Each row was made from one small tree. The marks that hang from a mark follow it in brackets, in the order of their numbers. Every link used is in the known rows. Write each row's tree.
Known rows
q971[q558]: [-0.80  0.14 -3.55 -0.15  2.19 -0.54 -2.28 -0.21  0.75  0.06  2.16  0.62
  1.37  1.12 -0.28  1.51  1.71  0.16  1.99  1.94]
q46[q785[q558]]: [-0.38 -1.00 -4.62  0.31  1.70 -1.93  1.91  2.01 -0.56  0.67 -1.40 -0.90
  2.00  1.40 -0.75  1.05 -1.86 -0.14  2.81 -2.06]
q822[q785[q46 q558[q235[q853]]]]: [ 1.91 -2.18 -4.91 -0.44  3.49 -1.43  8.14  2.44  0.85  0.45  1.31 -0.68
  6.22  2.11 -1.01  3.86  0.04  0.57  0.45  4.29]
q592[q785[q46]]: [ 0.45  0.84 -1.51  0.70  1.48 -0.99  2.47 -1.76 -0.53 -0.33  0.17 -1.47
  3.54 -0.61 -0.35  1.56  0.50  0.58  2.31  1.87]
q592[q785[q46 q558[q971[q335]]]]: [ 1.05 -0.88 -5.70  1.50  4.05 -1.26  0.14  0.70 -1.26  1.77  4.70 -2.79
  6.36  1.89  0.31  1.92 -1.22  1.34  5.86 -0.40]
q558[q235[q853] q785]: [-0.21 -2.57  2.66 -5.52  2.48 -0.31  3.13  0.17 -1.38  0.84  1.52 -0.28
  3.57  2.02 -1.85  1.03  2.92  0.05 -0.77  0.88]
q785[q46 q558[q235 q971[q335]]]: [ 1.29 -1.11 -5.20  1.43  5.73  0.08  0.90  2.97 -1.48  2.41  5.96 -1.09
  6.63  3.59  0.10  2.63 -1.45  2.10  3.90 -1.11]
q592[q785[q46 q558]]: [-0.21  0.59 -6.29  2.16  2.00 -1.75  3.10 -0.03 -1.24 -0.82  0.04 -2.40
  4.93  0.46 -0.32  2.30 -0.69  0.19  3.32  1.31]
q853[q235[q558[q785 q971]]]: [ 2.10 -2.62  2.43 -1.94  4.34 -0.38 -0.40 -0.43  0.47  2.46  0.99 -1.20
 -2.48  1.53 -1.44 -2.57 -0.68 -0.54 -0.56 -6.79]
q971[q335 q558[q785[q46]]]: [ 1.30 -2.88 -6.45 -0.14  6.38 -0.99  1.95  2.15 -0.55  0.66  6.31 -0.92
  6.30  2.01 -1.43  3.09  4.54  1.36  4.54  2.92]
q235[q558 q853]: [-0.92 -2.80 -1.09 -3.08  1.23  0.50  0.01  0.22 -0.16  0.61 -1.69 -1.30
  2.19  0.10  0.21  0.95 -0.53 -0.95 -1.33  4.17]
q853[q235[q558]]: [ 0.11 -0.24 -1.34 -0.98  3.47  0.92 -0.62 -0.43  1.54  1.29 -1.32 -0.31
 -1.10  1.52 -0.69 -1.39 -0.20 -0.24 -2.78 -1.61]
q971[q335 q558]: [-0.72 -1.03 -5.58 -1.22  4.06  0.21 -2.96  1.05  0.90  1.29  5.16  0.42
  4.16  2.84 -0.07  1.99  3.43  1.35  2.93  3.38]
q592[q785[q46 q558[q235[q853]]]]: [-1.24 -0.06 -4.72 -2.00  3.69 -1.14  3.87 -0.50 -1.56  0.16  0.89 -1.99
  8.36  2.21 -0.86  3.51  0.72  0.47  2.02  4.31]
q335[q971]: [ 0.86 -0.67  1.13 -0.17 -0.66  1.03 -1.03  0.01  0.21  1.00  1.84 -0.83
  0.41 -1.00  0.46  0.58  1.81 -0.24  2.60 -2.43]
q335[q971[q558[q235 q785[q46]]]]: [ 1.60 -2.00 -2.13 -0.95  5.37 -0.21  2.41  1.22 -0.84  1.27  6.21 -0.79
  5.68  1.63 -1.60  4.29  5.62  0.95  5.59 -1.60]
q971[q335]: [ 0.04 -1.32 -2.15 -1.06  2.01  0.77 -0.75  1.42  0.06  1.24  3.10 -0.19
  2.89  1.75  0.21  0.57  1.45  1.12  0.98  1.56]
q335[q971[q558]]: [ 0.09 -0.61 -2.22 -0.28  1.36  0.40 -3.52 -0.27  1.09  1.17  4.17 -0.23
  1.75  0.14  0.13  1.98  3.76 -0.09  4.34 -0.50]
q822[q785[q46 q558]]: [ 2.90 -1.42 -6.30  3.92  1.91 -2.19  7.67  2.69  1.05 -0.52  0.42 -0.85
  2.86  0.42 -0.50  2.50 -1.20  0.23  1.86  1.19]
q822[q785[q46]]: [ 3.59 -1.35 -1.37  2.45  1.30 -1.30  7.05  0.94  2.05  0.03  0.83 -0.13
  1.52 -0.80 -0.41  1.77 -0.13  0.63  0.87  1.68]
q558[q785]: [ 0.72 -1.88  1.04 -1.45  0.94 -1.04  2.46  0.64 -1.15 -0.13  0.69 -0.73
  0.21  0.36 -1.24 -0.32  1.54 -0.28  0.69 -1.99]
q46[q785[q558[q235]]]: [-0.91 -0.76 -3.87 -1.08  3.63 -1.54  2.68  1.88 -1.25  1.48 -0.49 -0.17
  3.84  3.53 -1.17  2.19 -1.20  0.98  2.21 -2.41]

Write each row's tree
[-0.18 -1.89 -0.35 -3.65  3.32 -1.47  0.15  1.05 -0.76  2.91  0.98 -0.83
  3.51  2.98 -0.96  1.18 -2.78  0.13  2.86 -2.28] | q46[q785[q558[q235[q853] q971]]]
[ 2.91 -4.02 -0.08  0.80  3.79 -1.07  2.57  1.28 -1.68  1.14  1.19 -2.52
  1.77 -0.16 -0.60  0.88 -2.17 -0.35  2.81 -3.36] | q235[q558[q785[q46] q971]]
[ 0.77 -1.45 -3.53 -0.85  6.13 -1.20  3.29  1.07 -1.12  0.22  4.44  0.14
  5.30  2.60 -2.10  3.78  3.63  1.20  3.05  0.94] | q971[q558[q235 q785[q46]]]
[-0.48 -1.76 -1.50 -3.21  4.92 -1.12  0.68  0.33 -1.01  0.70  3.88  0.79
  3.63  3.71 -1.87  2.48  4.30  0.99  2.45 -0.86] | q971[q558[q235 q785]]
[ 2.82 -2.30 -1.80  1.78  0.61 -2.28  2.95  1.52  1.19  1.32  1.57 -0.66
 -0.39  1.32  0.09  0.24 -2.79 -0.06  2.57 -3.62] | q822[q785[q558[q971]]]
[ 1.61 -5.62 -0.51 -2.63  4.49 -0.08 -0.51  2.18 -1.70  2.98  3.98 -2.11
  2.69  2.46 -0.18  0.23  0.26  0.57  2.82 -3.27] | q235[q558[q785 q971[q335]]]
[ 0.05 -3.20 -4.50 -2.48  5.06 -0.75 -0.64  1.81 -0.41  1.21  5.97 -0.28
  4.57  3.15 -1.38  2.00  5.13  1.03  3.64  1.32] | q971[q335 q558[q785]]
[ 0.08  0.45 -5.98  2.24  3.77 -0.53  3.67  2.33 -1.61 -0.17  1.13 -0.67
  5.45  2.06 -0.52  3.06 -0.78  0.97  1.23  0.55] | q785[q46 q558[q235]]
[ 1.15 -2.21  0.94 -3.09  3.86 -0.47  5.35  0.71 -1.61  0.23  1.87 -0.84
  5.15  0.81 -1.99  2.18  2.54  0.31  0.20  2.57] | q558[q235[q853] q785[q46]]
[ 3.51 -1.72 -2.69  2.49  3.80 -1.98  5.88  2.03  0.49  1.72  3.13 -0.38
  3.78  2.41 -0.45  2.51 -2.64  1.19  3.06 -2.53] | q822[q785[q46 q558[q235 q971]]]
[ 2.45 -1.32 -5.57  2.29  3.81 -1.82  8.06  2.61  0.41  0.34  1.51 -0.11
  5.28  2.62 -0.97  3.57 -0.48  1.25  1.38  0.63] | q822[q785[q46 q558[q235]]]
[ 4.11 -3.07 -5.52  3.10  3.74 -1.66  4.60  3.44  1.01  2.07  5.06 -1.43
  4.33  1.82  0.16  2.04 -1.92  1.31  4.40 -0.44] | q822[q785[q46 q558[q971[q335]]]]
[-1.05 -2.44 -0.72 -5.74  4.77 -0.84  0.79 -0.16 -0.62  0.87  3.65  0.22
  4.47  3.27 -2.05  2.68  4.91  0.20  1.30  2.86] | q971[q558[q235[q853] q785]]
[ 0.06 -1.68 -3.27 -0.98  4.49  0.19 -1.74  2.44 -1.39  2.94  5.68 -0.56
  4.88  4.78  0.37  1.30 -1.11  1.81  2.92 -2.82] | q785[q558[q235 q971[q335]]]
[ 0.42  0.46 -2.68  0.73  3.91 -1.58  1.43 -0.56 -2.07  1.36  2.73 -1.83
  5.53  2.42 -0.32  2.29 -2.12  1.26  4.53 -2.30] | q592[q785[q46 q558[q235 q971]]]
[ 1.47 -1.50  0.02 -0.64  4.08 -0.76  5.70  1.37 -1.84  0.20  2.19 -0.44
  4.20  1.41 -1.75  2.22  1.77  1.09  1.11 -1.14] | q558[q235 q785[q46]]
[ 2.14 -2.16 -2.96  0.72  3.51 -0.73  1.55  1.04 -0.25  0.48  5.09 -1.43
  3.88 -0.56 -1.32  3.16  5.00 -0.06  5.87 -1.08] | q335[q971[q558[q785[q46]]]]
[ 0.87 -2.61 -5.52 -1.69  8.00 -0.44  2.51  2.39 -1.10  1.42  7.53 -0.13
  8.46  4.20 -1.85  4.21  5.32  2.36  4.17  2.39] | q971[q335 q558[q235 q785[q46]]]
[ 4.21 -1.82 -3.31  4.06  1.78 -2.47  5.29  2.12  1.04  0.77  2.05 -1.22
  1.44  0.34 -0.04  1.47 -3.34  0.19  3.31 -2.07] | q822[q785[q46 q558[q971]]]
[ 0.97  0.37 -3.36  2.52  1.89 -2.10  0.94 -0.72 -1.38  0.47  1.68 -2.65
  3.28  0.27  0.08  1.27 -2.59  0.18  4.91 -1.91] | q592[q785[q46 q558[q971]]]
[-1.68 -1.80 -3.86 -5.50  5.56  1.06 -2.42  0.70  0.51  2.27  6.06  0.66
  7.34  4.60 -0.57  3.32  4.64  1.61  1.59  6.17] | q971[q335 q558[q235[q853]]]
[ 0.96 -4.27  3.42 -6.28  4.45  0.27  0.11  0.91 -1.48  3.43  6.31 -0.82
  4.90  3.49 -1.13  0.46  2.39  1.22  2.06 -1.01] | q558[q235[q853] q785 q971[q335]]
[ 1.31 -0.64  1.31 -0.63  3.32  0.80 -2.93 -1.15  1.67  2.55  0.34 -0.59
 -2.70  1.15 -0.22 -2.45 -2.43 -0.24 -1.21 -4.80] | q853[q235[q558[q971]]]
[ 1.17 -4.49 -1.80 -2.12  3.49 -0.58  4.88  1.55 -1.49 -0.10 -0.71 -2.60
  4.33 -0.47 -1.21  1.99  0.49 -0.97  0.19  3.47] | q235[q558[q785[q46]] q853]
[ 0.82 -0.71 -2.14 -0.18  3.58 -0.50  1.36  1.49 -1.00  1.31  2.63 -1.27
  5.16  1.47 -0.36  2.11 -2.63  0.15  1.87  0.88] | q785[q46 q558[q235[q853] q971]]
